What can hang from each mark:
nonit: vilir
vilir: fedu filopud lavez nini
kalog: dudas sagilo
lavez: vilir
sagilo: kalog nini
nini: sagilo vilir
fedu: vilir
dudas: gipara

Known rows, with every way that one mark hangs from another:
nini(sagilo vilir(fedu filopud)): [-0.292  0.984 -2.670 -0.656  1.147 -2.456  0.706  0.148 -0.189 -3.021
  0.589 -2.875 -0.606 -1.570 -4.253  2.268  0.253  1.902 -1.101  1.659
 -2.377]
kalog(dudas(gipara) sagilo(nini(vilir(filopud)))): [-2.129 -0.851 -0.022 -0.884 -0.251 -1.072  3.098 -0.438 -0.802 -2.784
 -0.418  0.397 -0.172 -0.203 -5.546  0.788  2.704 -0.359 -2.562  1.927
 -2.153]
nini(sagilo(kalog) vilir): [ 0.087  1.591 -1.220 -1.189  0.632 -1.772  1.657 -0.523  0.756 -2.571
 -0.029 -2.466 -0.482  0.068 -3.308  1.784 -0.151  0.368 -0.319  0.969
 -0.296]
fedu(vilir(filopud nini)): [-1.360  0.568 -1.037  0.191  0.392 -0.640  1.942 -0.476 -1.731 -4.094
 -0.145 -0.585  0.652 -1.015 -2.404  0.076 -0.813  1.432  0.144  0.718
 -1.167]
lavez(vilir(fedu filopud nini(sagilo(kalog)))): [-0.342 -0.179 -3.659 -0.610  0.800 -1.556 -0.065 -0.949 -2.902 -3.748
 -0.037 -1.429  0.982 -3.586 -3.497  0.371 -0.467  1.417 -0.456  1.921
 -1.133]
nonit(vilir): [-0.202  1.357 -0.280 -0.238 -0.833  0.116  1.773 -1.485 -1.035 -2.852
 -0.136 -0.762 -0.354  0.045 -1.750  0.151  0.542  0.868 -1.429 -1.655
 -1.534]
nonit(vilir(fedu lavez)): [ 0.617  2.072 -0.421 -0.152 -1.145 -0.655  1.098 -1.428 -2.136 -3.062
  0.727 -1.006 -0.184 -1.204 -1.760  0.742  0.074  2.069 -2.330 -1.273
 -1.741]
lavez(vilir(fedu nini)): [-0.691  1.091 -2.595 -0.512  0.163 -0.612  0.386 -1.511 -2.404 -3.092
  0.678 -1.224 -0.043 -2.075 -2.674 -0.185 -0.594  1.332 -1.240  0.720
 -1.190]
sagilo(kalog(dudas) nini(vilir(fedu lavez))): [-0.314  1.812 -0.319  0.232 -0.250 -1.017  2.554 -1.474 -1.973 -2.170
 -0.013  0.187  0.721 -0.601 -2.902  0.703  0.731  0.628 -1.571  1.750
 -0.424]
vilir(lavez nini): [-0.552  1.323 -0.968 -1.480 -0.729 -0.738  1.846 -1.257 -3.299 -4.589
  0.342 -0.282  1.015 -2.398 -2.344  0.712 -1.373  1.073 -0.328 -0.483
 -0.915]
nonit(vilir(filopud)): [-0.301  0.472 -1.106 -0.006 -0.329 -0.280  1.647 -1.071 -1.828 -3.472
 -0.467 -0.719  0.232 -0.899 -2.176  0.146  0.856  1.004 -1.275 -1.207
 -2.044]
nini(sagilo): [-0.045  0.691 -1.008 -1.211 -0.176 -1.239  1.071 -0.841  0.314 -2.865
  0.137 -1.502 -0.225 -1.135 -2.684  1.661 -0.936  1.000 -0.032  0.204
 -1.159]
kalog(dudas sagilo(nini(vilir))): [-1.472  0.205  0.959 -1.096 -0.845  0.299  2.716 -0.677 -0.943 -1.649
 -0.425  1.029 -0.336  0.660 -4.817  0.963  1.999 -0.018 -1.491  1.502
 -1.643]
kalog(dudas(gipara) sagilo(nini(vilir))): [-2.057 -0.334  0.521 -1.045 -0.535 -0.831  3.189 -0.724 -0.316 -2.336
 -0.208  0.335 -0.559  0.329 -5.158  0.782  2.485 -0.475 -2.686  1.608
 -1.861]
fedu(vilir(filopud lavez nini(sagilo(kalog(dudas))))): [-0.742  0.241 -0.336 -1.048 -0.124 -1.461  2.210 -0.316 -2.796 -4.823
 -0.598 -0.289  1.446 -1.910 -3.115  0.847 -1.103  1.126  0.312  1.923
 -0.323]
lavez(vilir(filopud nini(sagilo))): [-1.040 -0.339 -3.031 -1.220  0.329 -1.492  0.692 -0.565 -2.353 -4.118
 -0.183 -1.417  0.567 -3.024 -3.701  0.285 -0.483  0.377  0.006  1.080
 -1.317]
vilir(fedu lavez nini(sagilo)): [-0.087  1.009 -2.017 -1.224 -0.364 -1.673  0.451 -1.033 -3.355 -4.275
  0.913 -1.098  0.913 -4.052 -3.168  1.892 -1.495  2.527 -0.670  0.901
 -1.789]
kalog(dudas(gipara) sagilo(nini)): [-1.783 -0.930  0.674 -0.929 -0.885 -0.406  2.832 -1.140 -0.730 -2.469
 -0.442  1.142  0.074 -0.319 -4.593  0.554  2.003 -0.160 -2.272  1.412
 -1.721]
fedu(vilir(filopud nini(sagilo(kalog(dudas))))): [-1.280 -0.414 -0.796 -0.599  0.516 -0.876  2.056 -0.535 -2.150 -4.246
 -0.999 -0.267  1.301 -1.296 -3.158  0.520 -0.569  1.119  0.604  2.152
 -0.630]
fedu(vilir(filopud lavez nini(sagilo(kalog)))): [-0.438  0.656 -0.660 -0.556 -0.059 -1.768  1.735 -0.123 -2.194 -4.670
 -0.058 -0.859  1.244 -2.221 -2.789  0.943 -1.462  1.346  0.543  1.348
 -0.209]

Rows:
[ 0.157  1.956 -1.628  1.152  0.243 -1.872  1.737 -0.732 -1.592 -2.517
  0.438 -0.649  0.855 -1.803 -2.784  0.760  0.373  1.193 -1.136  1.229
 -0.707] => sagilo(kalog nini(vilir(fedu filopud lavez)))
[-0.771  1.204  0.191 -0.123 -0.756 -0.270  1.854 -0.266  0.312 -1.459
  0.512 -0.057 -0.760  0.045 -4.111  1.098  1.212  0.527 -1.122  0.363
 -1.567] => kalog(sagilo(nini(vilir)))
[-0.249  1.643  0.079 -0.098 -0.921 -0.810  1.433 -0.199 -0.437 -1.619
  1.039 -0.216 -0.705 -0.753 -4.141  1.447  0.920  1.266 -1.669  0.616
 -1.714] => kalog(sagilo(nini(vilir(fedu lavez))))
[-0.530  0.504 -2.197 -1.374 -0.009 -0.998  0.829 -1.236 -1.748 -3.332
 -0.137 -1.254  0.459 -2.042 -2.948  0.145 -0.823  0.076  0.061  0.859
 -0.094] => lavez(vilir(nini(sagilo(kalog))))
[-0.378  0.688 -1.956 -0.137 -0.455 -0.813  1.060 -1.129 -4.677 -4.698
  0.181 -0.497  1.165 -3.383 -2.690  0.463  0.345  2.282 -1.708 -0.491
 -2.533] => nonit(vilir(fedu filopud lavez nini))
[-0.059  2.215 -0.725 -1.803 -0.265 -2.481  1.724  0.031  0.292 -3.234
  0.918 -2.781 -0.990 -0.683 -3.723  2.352 -0.646  0.559 -0.864  0.345
 -1.064] => nini(sagilo vilir(lavez))
[-0.757  1.936  0.283 -0.462 -0.716 -0.755  2.216 -0.678 -1.691 -4.048
  0.626 -0.647  0.200 -0.749 -1.926  0.388 -1.646  1.244 -0.284  0.102
 -0.336] => fedu(vilir(lavez nini))
[-0.177  1.392 -1.509 -1.596  0.205 -2.894  1.598  0.442 -0.556 -3.923
  0.529 -2.719 -0.386 -1.563 -4.188  2.355 -0.284  0.753 -0.688  0.788
 -1.552] => nini(sagilo vilir(filopud lavez))
[-0.998 -0.824 -2.604 -1.632  0.443 -1.112  1.144 -1.058 -3.141 -4.161
 -1.011 -0.640  1.226 -2.630 -3.775  0.030 -0.124 -0.021  0.068  1.904
 -0.641] => lavez(vilir(filopud nini(sagilo(kalog(dudas)))))
[-1.184 -0.097 -1.834 -0.231 -0.126  0.045  1.734 -1.133 -3.542 -4.402
 -0.676 -0.275  0.994 -2.192 -2.665 -0.075  0.814  1.090 -0.747 -0.926
 -2.341] => nonit(vilir(filopud nini))
[-0.246  0.646 -2.836 -0.834  0.325 -1.178  0.073 -1.420 -2.157 -3.061
  0.309 -1.436  0.399 -2.694 -2.978  0.343 -0.814  1.278 -0.616  1.470
 -0.618] => lavez(vilir(fedu nini(sagilo(kalog))))
[-0.536  0.505 -0.090  0.253 -0.439  0.107  2.659 -2.014 -1.587 -2.094
 -1.033  1.400  1.379 -0.410 -2.059 -0.051  0.458  0.010 -0.294  1.142
 -0.060] => sagilo(kalog(dudas) nini)
[-0.956 -0.285 -3.428 -0.022  1.036 -0.689  0.645 -1.184 -3.897 -4.286
 -0.052 -0.476  1.502 -3.505 -2.986  0.585 -0.249  2.680 -0.642  1.081
 -2.527] => vilir(fedu filopud nini)
[-1.718  0.064  0.844 -1.358 -0.941 -1.197  3.250 -0.594 -0.772 -2.715
  0.069  0.341 -0.429 -0.051 -5.228  0.997  2.191 -0.483 -2.883  1.514
 -1.643] => kalog(dudas(gipara) sagilo(nini(vilir(lavez))))
[-0.589  1.261 -0.222  0.230 -0.521 -0.405  1.410 -0.315  0.025 -1.298
  0.833 -0.216 -0.786 -0.357 -4.216  1.208  1.227  1.274 -1.514  0.733
 -1.886] => kalog(sagilo(nini(vilir(fedu))))
[ 0.180  3.006 -1.056 -0.668  0.018 -1.667  1.514 -0.608 -0.750 -2.861
  1.367 -2.268 -0.959 -0.219 -2.822  1.548 -0.316  1.655 -2.199  0.173
 -1.354] => nini(vilir(fedu lavez))
